Known rows, with every way that one mark hangs from another:
[Q_736 Q_47 [Q_493 Q_666]]: [ 17.7  20.8 -12.9  13.8 -33.0   7.4  17.3 -19.1   7.0  14.6  25.1  -8.6
   4.2  15.8   1.4  -0.5  -6.0  28.2 -17.2  16.7   1.1]
[Q_47 [Q_399 Q_493]]: [ 16.8 -21.8 -19.1  -6.2  -0.3  -2.1  -6.4 -16.4  -7.5  12.5   2.0 -19.3
  -9.8   0.6  -0.4  10.6   7.5  32.7  34.5  14.7  -4.2]
[Q_399 [Q_47 Q_736]]: [ 38.9  11.7 -45.4  -0.2  -1.4  -0.9 -17.4 -12.6  20.8  20.5  20.7  -5.0
  -3.5  -7.6 -13.2  -8.4   4.1  31.9  -3.3  14.8  -4.8]
[Q_736 [Q_47 Q_399] [Q_493 Q_360]]: [ 16.3  -1.6 -15.8  16.6   7.7 -12.2  50.1   5.4  -3.0   2.0   9.6 -16.2
   7.2   8.0  -1.2   7.1  -2.9  26.6   8.8  15.5   4.0]
[Q_399 Q_493 Q_517]: [ 19.9 -10.1 -17.5  -5.4 -10.3   6.2  -9.7 -18.8   2.8  11.6   7.5  -9.2
  -6.8  -1.7  -2.5 -10.7   3.0   1.3  19.9  18.7  -7.6]
[Q_399 Q_493]: [ 16.7 -10.5 -22.4  -8.0  -3.9  -2.5 -15.0 -15.5   1.5  12.4   6.3  -9.2
 -12.1   0.7  -1.6  -2.6   5.1  25.9   0.4  15.1  -4.0]
[Q_47 [Q_399 Q_517] Q_666 Q_736]: [ 46.3 -32.3 -21.3  11.1  31.1   7.5  -9.4 -20.0   9.6  24.0   8.0 -15.5
   8.3 -15.2  -5.3   0.3   7.1   6.2  48.2  17.3  -6.0]
[Q_47 Q_399 Q_666 [Q_736 Q_493]]: [ 41.8 -33.1 -19.8  21.2  33.1   2.5   9.2 -14.6   6.9  30.5  18.9 -14.1
  -1.4  -5.6  -5.3  17.8   1.6  31.9  23.6  14.4  -2.0]
[Q_736 [Q_47 [Q_399 Q_517]] [Q_493 Q_666]]: [ 23.3  12.5  -6.0  22.7 -32.8  14.8  31.6 -24.3  -0.1  12.5  21.1 -19.6
  14.2  15.0   3.9   2.1  -6.8   6.6  37.5  20.4  -3.4]
[Q_47 Q_666]: [ 19.1 -16.0 -21.3  -5.5  33.2  -4.8 -25.0 -21.3   5.7  19.2   7.3 -10.4
  -1.6  -3.3   2.8   1.1   3.6  19.6  -4.3  14.6  -3.1]
[Q_517 Q_666]: [ 14.7  -7.4 -30.6  -6.8  30.7  -1.2 -30.4 -20.2   7.4  16.3   8.9 -19.6
  -2.0  -2.8   1.9   4.2   5.2  15.8  -5.2   9.3  -5.7]
[Q_399 [Q_47 Q_666] [Q_493 Q_360] Q_517]: [ 22.4  13.2 -17.0   1.2  32.6  -5.0  35.8   0.5   0.2   7.9  10.2  -3.5
   5.4   2.8   3.1   3.2  -0.1   1.5  17.8  20.1   7.5]
[Q_399 Q_47 [Q_517 [Q_736 Q_493]]]: [  0.7  22.5  -7.0  19.3  -7.1   3.9   3.5 -11.0  10.7  20.6  22.7 -21.8
  -6.8   0.9  -7.0  -1.1 -13.5   3.3  10.4  19.1 -12.3]
[Q_399 Q_493 [Q_517 Q_666 Q_736]]: [ -6.7  -2.3   0.8   6.7  24.7   2.5 -13.4 -17.4   3.4  21.2   1.3 -30.4
   0.2  -2.1  -0.3   8.0   4.9   0.5  23.1  14.7  -7.1]
[Q_399 Q_47 Q_493 [Q_517 Q_666]]: [ 16.8  24.1 -27.7  -1.2  25.1  10.2  -0.8 -23.9   2.0  13.7  19.9 -15.4
   2.3   5.7   2.1   8.6   5.6   3.1  27.0  13.8  -4.3]
[Q_47 [Q_399 Q_493 [Q_517 Q_666]] Q_736]: [ 38.2 -20.4 -24.4  10.1  27.1  13.0  -0.1 -19.8   3.3  21.7  10.4 -22.5
   7.2  -6.2  -6.3  11.6  13.0   9.0  55.1  15.7  -6.0]
[Q_493 Q_360 Q_666]: [ 19.6  -6.2 -25.2  -6.4 -28.6 -11.3   9.5   3.1  12.5  10.0   4.4  -8.3
   0.9  -2.5   1.7  -5.8  -1.5  16.8 -13.6  18.9   9.4]
[Q_47 Q_399 Q_666 [Q_736 [Q_493 Q_360]]]: [ 41.4 -35.4 -21.9  23.3  39.3  -9.5  40.8   9.1   5.8  23.9  13.1 -10.8
   3.2  -8.9  -4.7  15.8   0.4  26.5  15.6  16.6   7.2]
[Q_47 Q_666 Q_736]: [ 40.5 -22.2 -29.0   4.1  31.5  -2.0 -21.7 -15.7  16.8  26.1  11.4  -7.6
   0.1 -11.6  -8.0  -3.0   8.6  25.5  -5.5  14.3  -3.3]
[Q_47 Q_399 Q_666 Q_736]: [ 41.4 -34.4 -26.1   6.3  36.6  -0.6 -13.3 -16.4  10.2  26.4   6.7 -15.1
   2.6 -11.1  -6.3   8.6  10.4  31.9  28.7  13.4  -1.6]
[Q_736 Q_47 [Q_493 Q_360 Q_666]]: [ 17.2  18.8 -14.0  16.5 -27.9  -4.1  49.6   3.7   7.3   8.1  15.9  -6.0
   9.0  14.3   4.0  -1.5  -7.5  23.0 -23.6  19.4  11.7]
[Q_736 Q_493]: [ 18.2 -13.5 -24.7   5.1  -4.7  -0.5  -8.3 -14.3   6.2  20.4  20.2 -10.4
 -12.7  -0.3  -2.5  -1.6  -6.2  21.5 -14.0  15.0  -5.2]

Rows:
[-11.6  20.6  -0.9  24.5  33.4  -0.5   8.0 -13.2   6.6  21.8  13.6 -32.7
   7.4  12.5  -1.9  15.4  -1.4  25.4 -14.8  11.1  -5.8] | [Q_517 Q_666 [Q_736 Q_47 Q_493]]
[ -3.9  14.1  16.8  16.1  31.2   2.5  10.2 -18.3  -0.7  16.1   0.7 -21.1
  11.8   8.4   0.6   0.2   4.3   8.2  20.0  18.7  -3.5] | [Q_399 Q_493 [Q_517 [Q_736 [Q_47 Q_666]]]]
[ 41.3 -20.8 -24.6  19.7  30.3   2.5  -0.2 -12.6  12.2  32.9  23.6  -5.9
  -3.7  -5.6  -6.9   4.4  -0.9  27.3 -12.6  17.1   0.0] | [Q_47 Q_666 [Q_736 Q_493]]
[-11.2  19.8  -5.5   9.4  36.8  -5.7 -13.9 -17.2   7.7  16.4   1.2 -34.2
  12.1   6.6  -2.4   6.6   6.5  24.5  -6.9   9.3  -5.9] | [Q_517 Q_666 [Q_736 Q_47]]
[ -0.5  31.9  -1.2   6.4 -37.9   7.8   5.0 -18.1   9.9  19.3  12.2 -19.8
  -1.0   7.2  -0.7   3.3  -3.0  10.0  27.5  20.7  -1.0] | [Q_399 Q_47 [Q_493 Q_666] [Q_517 Q_736]]
[ 16.9   9.0  -8.6   5.1 -22.8  -6.7  51.7   0.3  -3.7  -0.2  -0.3 -14.1
  13.6  13.4   6.2   9.8   5.9  32.9  26.3  17.7  11.6] | [Q_736 [Q_47 [Q_399 [Q_493 Q_360 Q_666]]]]
[ -5.5  22.1   6.9  24.9 -26.0  -9.9  47.9   9.8  10.7  13.9   8.3 -18.8
  10.2  11.8  -0.3   2.3  -8.3  25.8 -22.6  19.0   8.2] | [Q_517 [Q_736 Q_47 [Q_493 Q_360 Q_666]]]
[-10.3  17.8  -1.4  25.9  39.3 -11.8  40.3   9.7   5.1  14.7   7.3 -30.1
  10.7  11.0  -2.0  13.0  -4.6  20.4 -21.2  13.5   5.2] | [Q_517 Q_666 [Q_736 Q_47 [Q_493 Q_360]]]
[  0.6 -20.6   3.8  22.0   1.2  -9.4  36.1  10.1   1.3  15.2   1.6 -29.3
  -1.0  -7.6  -4.3   5.9 -10.1  -1.2  33.6  22.0  -3.9] | [Q_47 [Q_399 [Q_517 [Q_736 [Q_493 Q_360]]]]]
[ 40.2 -19.1 -32.1  15.9  -0.8  -9.3  27.6  13.5  16.9  20.6  16.7  -2.6
  -6.0  -9.1 -11.4  -6.3  -3.4  23.1 -21.5  19.8   4.1] | [Q_47 [Q_736 [Q_493 Q_360]]]
[ 40.6   9.3 -30.6   4.4  31.7   2.7   4.3 -15.5  11.4  25.1  18.9  -3.6
  -0.9  -0.3  -6.3   8.8   9.2  40.0   7.2  14.1   2.8] | [Q_399 [Q_47 Q_666 Q_736] Q_493]
[  2.3  31.8  -3.0  19.9 -38.7   9.7  10.4 -14.6  13.1  25.8  26.0 -22.0
  -0.8   6.0  -2.5   2.0 -15.5   3.9  12.3  20.6  -3.5] | [Q_399 Q_47 [Q_517 [Q_736 [Q_493 Q_666]]]]
[ -5.7  24.9   6.6  23.4 -31.3   2.9  15.4 -14.0  11.0  21.3  15.5 -23.0
   5.3  14.1  -1.5   3.3  -8.5  29.6 -14.4  17.9  -0.8] | [Q_517 [Q_736 Q_47 [Q_493 Q_666]]]
[ 17.8   7.8 -13.3  21.7  31.5  13.4  21.6 -24.4  -5.5  11.2  19.3 -28.5
  15.7  11.5   3.6  13.3  -1.4   2.6  37.6  13.7  -7.5] | [Q_736 [Q_47 [Q_399 [Q_517 Q_666]]] Q_493]
[ -8.0   1.3  13.9  14.7  41.2  -5.0  15.5 -15.5  -6.6  16.0  -5.3 -30.6
   8.9  10.6   1.0  21.9   8.6  37.9  35.5  13.2  -0.4] | [Q_517 [Q_736 [Q_47 [Q_399 Q_493] Q_666]]]
[ 37.4 -29.9 -26.8   4.2   3.6 -12.0  29.9  11.0   5.1  11.5   0.2 -10.1
  -2.5 -10.4  -9.1   5.3  10.3  34.5  26.8  16.8   6.5] | [Q_47 [Q_399 [Q_493 Q_360]] Q_736]
[ 41.8  18.6 -38.6  21.5  23.7  16.1   8.7 -17.0  16.8  27.5  36.3 -13.4
   4.1  -1.9  -7.0   4.7  -2.1   5.6  10.8  15.9  -5.4] | [Q_399 [Q_47 [Q_736 Q_493]] [Q_517 Q_666]]
[ 39.0  18.9 -35.9   8.3  23.1  13.7   2.7 -18.2  12.0  21.2  23.9 -12.4
   4.4  -0.9  -6.6   4.1   8.8  11.6  26.4  16.8  -3.0] | [Q_399 [Q_47 Q_736] Q_493 [Q_517 Q_666]]
[ 22.8  -0.3 -13.5  -2.3 -41.8  13.0  -3.0 -23.1   5.4  15.8  11.4  -8.3
  -1.7   4.0   3.4  -5.9   1.7   3.6  21.6  21.7  -0.1] | [Q_399 [Q_493 Q_666] Q_517]
[ 37.5  13.4 -39.4   0.7  -4.0   1.8  -0.5 -12.5  13.7  20.2  18.8  -4.4
  -8.2  -1.6 -12.2  -0.5   6.8  39.8   4.7  14.4  -1.8] | [Q_399 [Q_47 Q_736] Q_493]
[ 23.9  -1.1  -2.7  23.6  33.4   9.9  29.1 -24.2  -6.8  14.2  17.5 -17.7
  14.5   9.7   4.7   9.5  -2.7   5.9  38.5  17.6  -5.4] | [Q_736 [Q_47 [Q_399 Q_517] Q_666] Q_493]
[ 40.4   7.7 -37.9   3.6  33.3  -0.4 -12.4 -16.3  17.8  25.9  20.2  -5.4
   2.8  -5.9  -8.0   0.3   5.2  33.1  -0.5  14.2   0.1] | [Q_399 [Q_47 Q_666 Q_736]]
[ 17.5  -4.8 -17.2  -5.8 -31.2  -9.6  26.6   3.8   4.3  10.4   4.5  -5.6
  -2.0   2.2   3.9   1.1   1.9  23.4  -6.1  18.0  12.4] | [Q_399 [Q_493 Q_360 Q_666]]
[ 38.4 -18.2 -23.0   4.2 -33.9   6.7   4.1 -16.9   9.7  23.5   9.9 -14.0
  -1.8  -2.4  -4.2   9.9   9.8  40.2  36.1  17.2   2.9] | [Q_47 [Q_399 [Q_493 Q_666]] Q_736]
[ 38.3 -26.9 -27.0   2.1  -1.2   0.5  -2.5 -12.7   5.9  20.7   6.3 -13.6
  -7.5  -7.1 -10.2   7.0  11.8  39.5  32.8  14.3  -3.2] | [Q_47 [Q_399 Q_493] Q_736]
[ 16.8   6.1 -17.6   7.4  33.9   8.2   0.7 -26.2  -0.8   6.0   7.4 -29.1
  20.0   5.3   2.5   5.4   8.3   0.4  45.6  13.4  -8.3] | [Q_736 [Q_47 [Q_399 [Q_517 Q_666]]]]
[ 23.1 -12.8  -8.6  -1.1 -37.5  12.7   5.4 -24.2  -2.0  13.2   7.8 -18.5
   1.0   3.1   5.1   4.3   2.4   7.5  55.0  19.8  -1.2] | [Q_47 [Q_399 [Q_493 Q_666] Q_517]]
